Each row was made from one small tree. The marks that hang from a mark follow it in brackets, in the order of their numbers. Every link used is in the known rows. Write each row's tree.
Known rows
J897{J167{J91{J930}} J252}: [ -2.5   4.6  13.1 -19.9  14.4  26.2  40.9  -5.8   1.2   1.2   2.0  17.9
  17.8 -19.7   3.4   0.0  11.3  -1.2  -1.9]
J930{J91{J167{J376 J897}} J287}: [-21.9  13.2 -30.7  15.3 -34.3 -38.4 -63.9  -6.3   4.8   6.6  -5.5   9.9
 -25.7  10.5  -7.6   5.9  -0.4 -12.3   0.8]
J376{J167{J91{J930{J287}} J897}}: [ 39.0 -14.4   2.9   3.9  -7.9 -29.9   8.8 -10.7  -3.8   8.5  -4.5 -40.1
  -4.2 -21.0  -3.8  10.3  -1.8  11.3   0.4]
J376{J167{J91{J930} J897}}: [ 34.6 -17.9   4.3  -0.9 -10.6  -5.5   4.3   4.9  -8.2  -2.5  -2.5 -33.7
   0.5  -8.3  -4.4   2.6  -3.9   1.7   2.3]
J252{J897}: [ 18.1 -20.2   0.8   2.2 -18.4  24.5  39.1   4.4  -2.2  -2.5   4.4   8.6
  11.3  16.3   8.6  -5.8 -13.9  17.1  -3.9]
J897{J167{J91 J376} J252}: [-33.8   6.8  21.8 -20.5  70.3  24.9   2.8   8.7  -4.1  -7.8   8.4  46.7
   6.6   1.2   9.3 -16.6  18.4  -5.5   3.0]
J930{J91}: [-20.0  -4.5 -20.5 -10.2 -34.8  -7.7  -6.8   3.3   9.7   7.6  -8.0  -8.0
  -0.7  20.5   2.4   5.6 -16.8  -9.7  -7.5]
J897{J252}: [  5.2   6.8 -13.5  -1.1  -1.6   7.7   6.1  -6.0   7.9   1.7  14.1  27.1
   4.7  15.7  10.3  -2.7 -13.6   4.8  -0.1]
J974{J91}: [-17.8  -1.2  -5.9  -3.5 -16.7   2.6  11.9   7.6   6.7   3.8  -7.3 -39.4
   0.2  17.7  -2.3  -0.4 -17.8  -0.7  -7.5]
J167{J376 J897{J252}}: [ -4.6  20.0 -28.6  17.1  13.4  -3.4 -48.0   8.3  -3.4 -10.5  18.7  44.0
  22.9  18.3   7.9 -10.3  -3.6   1.0   6.9]
J930{J91{J167} J287}: [-11.3  -0.1 -15.9  -2.5 -45.6 -27.4  -8.4 -18.4  16.1  19.5 -11.8  -6.5
 -45.0   7.0  -4.6  14.0 -10.5  -6.7  -5.4]
J252{J897{J167}}: [  3.6 -16.6  18.9 -15.5  -5.7  40.1  36.8   5.9  -9.8   0.2   4.2  37.8
  15.3   5.4   9.7 -11.7  10.8  17.7  -5.4]
J167{J91 J897}: [ 17.7  -5.8  -2.3   7.5   4.7  -3.0   4.4  15.4  -5.8  -3.1   4.5  -8.7
  11.7  15.5   2.1  -3.8 -13.2  -7.7   2.3]
J252{J897{J167{J91 J376}}}: [-23.2 -17.0  36.6 -20.9  53.0  42.0  36.5  17.1 -12.9 -12.7  -0.4  30.5
  15.1   1.3   7.9 -19.4  18.1   5.6  -0.8]
J91{J167{J376 J897{J252}}}: [  1.4  18.2 -21.4  18.3  -1.2  -1.0 -52.2   0.6  -3.6  -8.8  16.3  53.1
 -17.7  16.1   1.0  -9.2  -0.9  -5.7   9.4]
J91{J167{J376 J897} J930{J287}}: [ 24.1  13.4 -19.8  30.6 -33.6 -27.0 -33.6 -10.9   1.0   4.1   0.2 -13.5
  -6.7 -10.6  -9.0  13.0   2.2   3.2   2.5]
J376{J167{J91{J930{J287}}}}: [ 27.0 -19.7  20.6 -10.6   5.6 -16.2  34.6 -16.3   4.1  11.1 -10.2 -53.7
 -17.3 -21.2  -2.0  11.0  -4.4  12.7  -3.7]
J930{J91{J167}}: [-14.9  -7.0 -12.8  -6.8 -49.4  -2.9 -13.6  -4.9  10.3   8.7 -10.5   3.3
 -40.9  19.1  -4.5   5.9 -11.8 -16.4  -3.2]
J91{J167{J376 J897{J252}} J930}: [ 13.1  19.5 -28.7  23.6 -27.8  -1.4 -41.1  -5.6  -0.2  -8.6  11.0  29.0
  -0.8  -1.5  -4.4   1.3   0.6  -3.6   7.9]

Which tree is each row?
[ 23.3 -20.9  12.8  -4.3  14.1  -4.4  -5.6   9.2 -11.6  -1.9   2.0  -7.9
 -16.4  10.6   1.5  -8.9  -2.4   0.0   4.9]
J376{J167{J91 J897}}
[-13.5   5.5  24.8 -10.5  36.1  -0.8  21.9  -2.6   0.0   5.2  -8.6 -20.3
  19.1 -27.4  -1.7   5.9  21.7   4.5  -4.3]
J897{J167{J91{J930{J287}} J376}}
[ 10.5   8.8  -7.5  21.2   9.2 -27.9  -6.8   1.0  -0.9  -1.6  -2.1 -34.2
  27.2 -14.3  -3.7   9.7  -2.8   0.5   1.8]
J167{J91{J930{J287}} J376 J897}
[-28.7  -1.4  32.8 -18.8  59.8  24.1   5.4  17.9  -7.8  -4.5  -1.6  12.0
   7.0   4.6   4.4 -12.4  18.3  -7.6  -0.1]
J897{J167{J91 J376}}
[ 24.2 -25.5  20.5 -14.6   3.0   5.5  31.9  -0.7   0.2   0.7  -9.5 -45.2
 -12.5  -9.6  -1.6   3.5  -5.2   3.6  -1.6]
J376{J167{J91{J930}}}
[ -9.6  11.6 -10.7   7.8  41.5  -0.5 -24.6  13.4  -4.4 -15.7  15.1  30.0
  16.0  12.3   7.0 -12.6  -5.6  -9.2   8.3]
J167{J91 J376 J897{J252}}
[ 20.6  -4.6   5.5   2.4  -5.6 -14.7  50.0 -11.3   9.1  11.0  -8.8 -50.3
   8.9 -16.4  -1.0  17.5 -13.2   6.1  -5.1]
J167{J91{J930{J287}}}
[ 13.7   6.7  -3.1  15.3 -21.9 -14.6  -3.3 -16.3   9.3   8.9  -5.0 -25.2
 -18.1 -11.5  -6.6  14.0  -0.4   5.0  -0.8]
J91{J167{J376} J930{J287}}
[ 19.0  -9.2   3.5  -8.8  25.0  -1.8 -10.7   0.1  -6.9  -5.3  13.0  26.1
 -16.4   6.3   5.6 -12.8  -4.2   1.8   8.0]
J376{J167{J91 J897{J252}}}
[-22.9  11.6  15.4 -17.3  44.1  24.8  15.8   1.7  -0.5  -8.6   2.3  22.6
  23.8 -18.0   3.2  -5.3  18.6  -4.1   1.3]
J897{J167{J91{J930} J376} J252}
[ -5.2  -4.0   7.1   0.8  21.9   7.1  17.0  10.6   1.9  -8.4  -9.0 -35.9
  19.6  -4.2  -1.3   3.5  -6.2  -6.2  -1.1]
J167{J91{J930} J376}
[ 11.1   5.3 -11.0   5.7  13.6   0.0   3.5   5.7  -2.2  -6.1  13.6  27.6
  11.2  12.0   7.2  -6.7 -13.2  -6.0   6.1]
J167{J91 J897{J252}}
[ 26.6  -1.5 -12.7   0.5  -5.5  -4.7 -32.8  -4.5  -6.4  -0.8  18.0  38.3
  -9.2  12.1   7.1 -10.8  -3.3  11.7   5.8]
J376{J167{J897{J252}}}
[  1.0   4.1  -6.6   8.1 -58.1 -17.1  22.8 -21.6  14.8  15.7 -14.4 -58.3
 -27.5 -14.1 -14.2  18.9 -10.9   5.6  -7.5]
J974{J91{J167 J930{J287}}}
[-17.5  -0.9  24.7 -15.3  34.2  20.9  14.8  12.7  -5.1  -6.2  -7.8 -12.0
  24.0 -15.1  -1.0  -1.5  19.0  -5.0  -3.6]
J897{J167{J91{J930} J376}}
[ -3.6 -23.3  35.0 -21.3  24.5  44.0  59.7  10.2 -10.8  -3.8  -0.3  25.1
   9.4   0.3   8.6 -14.0  11.5   8.3  -3.3]
J252{J897{J167{J91}}}
[  9.4   0.3  23.0 -13.1  10.4  -1.3  50.5  -9.4   2.6  13.5  -7.8 -23.5
  12.7 -27.2  -0.6  10.9  13.5   8.4  -7.1]
J897{J167{J91{J930{J287}}}}
[-31.7  17.4 -38.0   7.6 -28.6 -14.2 -68.4  -0.3   4.5  -6.1   5.4  53.6
 -20.8  18.2  -2.3  -5.0  -3.1 -19.8   6.1]
J930{J91{J167{J376 J897{J252}}}}
[-15.2  12.0 -19.4  20.8 -46.8  -7.0 -34.7   6.5  -0.5  -7.8  -7.8 -33.7
  -4.4  -0.9 -17.5   3.8  -3.4  -8.7   1.0]
J974{J91{J167{J376 J897} J930}}
[-23.1   8.2 -26.7   9.8 -38.8 -18.0 -67.5   8.5   0.2  -2.9  -5.1  17.8
 -21.7  22.3  -7.5  -1.0  -1.7 -22.1   3.1]
J930{J91{J167{J376 J897}}}
[-25.7  16.3   6.0 -13.6  40.3  22.6 -21.8   4.0  -2.5  -3.1  13.4  59.6
  14.4   7.6   9.5 -14.2  18.3   4.4   1.6]
J897{J167{J376} J252}
[ 44.4   8.2 -21.0  29.9 -65.4 -27.7  -7.5 -17.8   2.8  12.8   0.5 -16.2
 -12.9 -11.6  -8.7  18.6  -5.3   6.9   0.4]
J91{J167{J897} J930{J287}}
[-15.4  -9.0  21.3 -12.6  24.0  40.0  10.9  13.1 -11.7  -8.8   4.3  41.4
  21.4   7.2   8.9 -17.1  19.3  14.8  -2.3]
J252{J897{J167{J376}}}
[-18.9  11.5  -3.9  10.7 -26.9 -18.8  -3.6 -14.2  12.1   6.8 -14.6 -53.1
 -21.8 -12.4 -14.2  13.6  -3.7   2.9  -5.3]
J974{J91{J167{J376} J930{J287}}}
[  0.8   0.7   5.6   6.4  24.6 -14.5  20.2  -4.0   7.2   2.4  -8.9 -49.4
  16.3 -14.5  -1.3  11.6  -6.0   2.3  -2.3]
J167{J91{J930{J287}} J376}
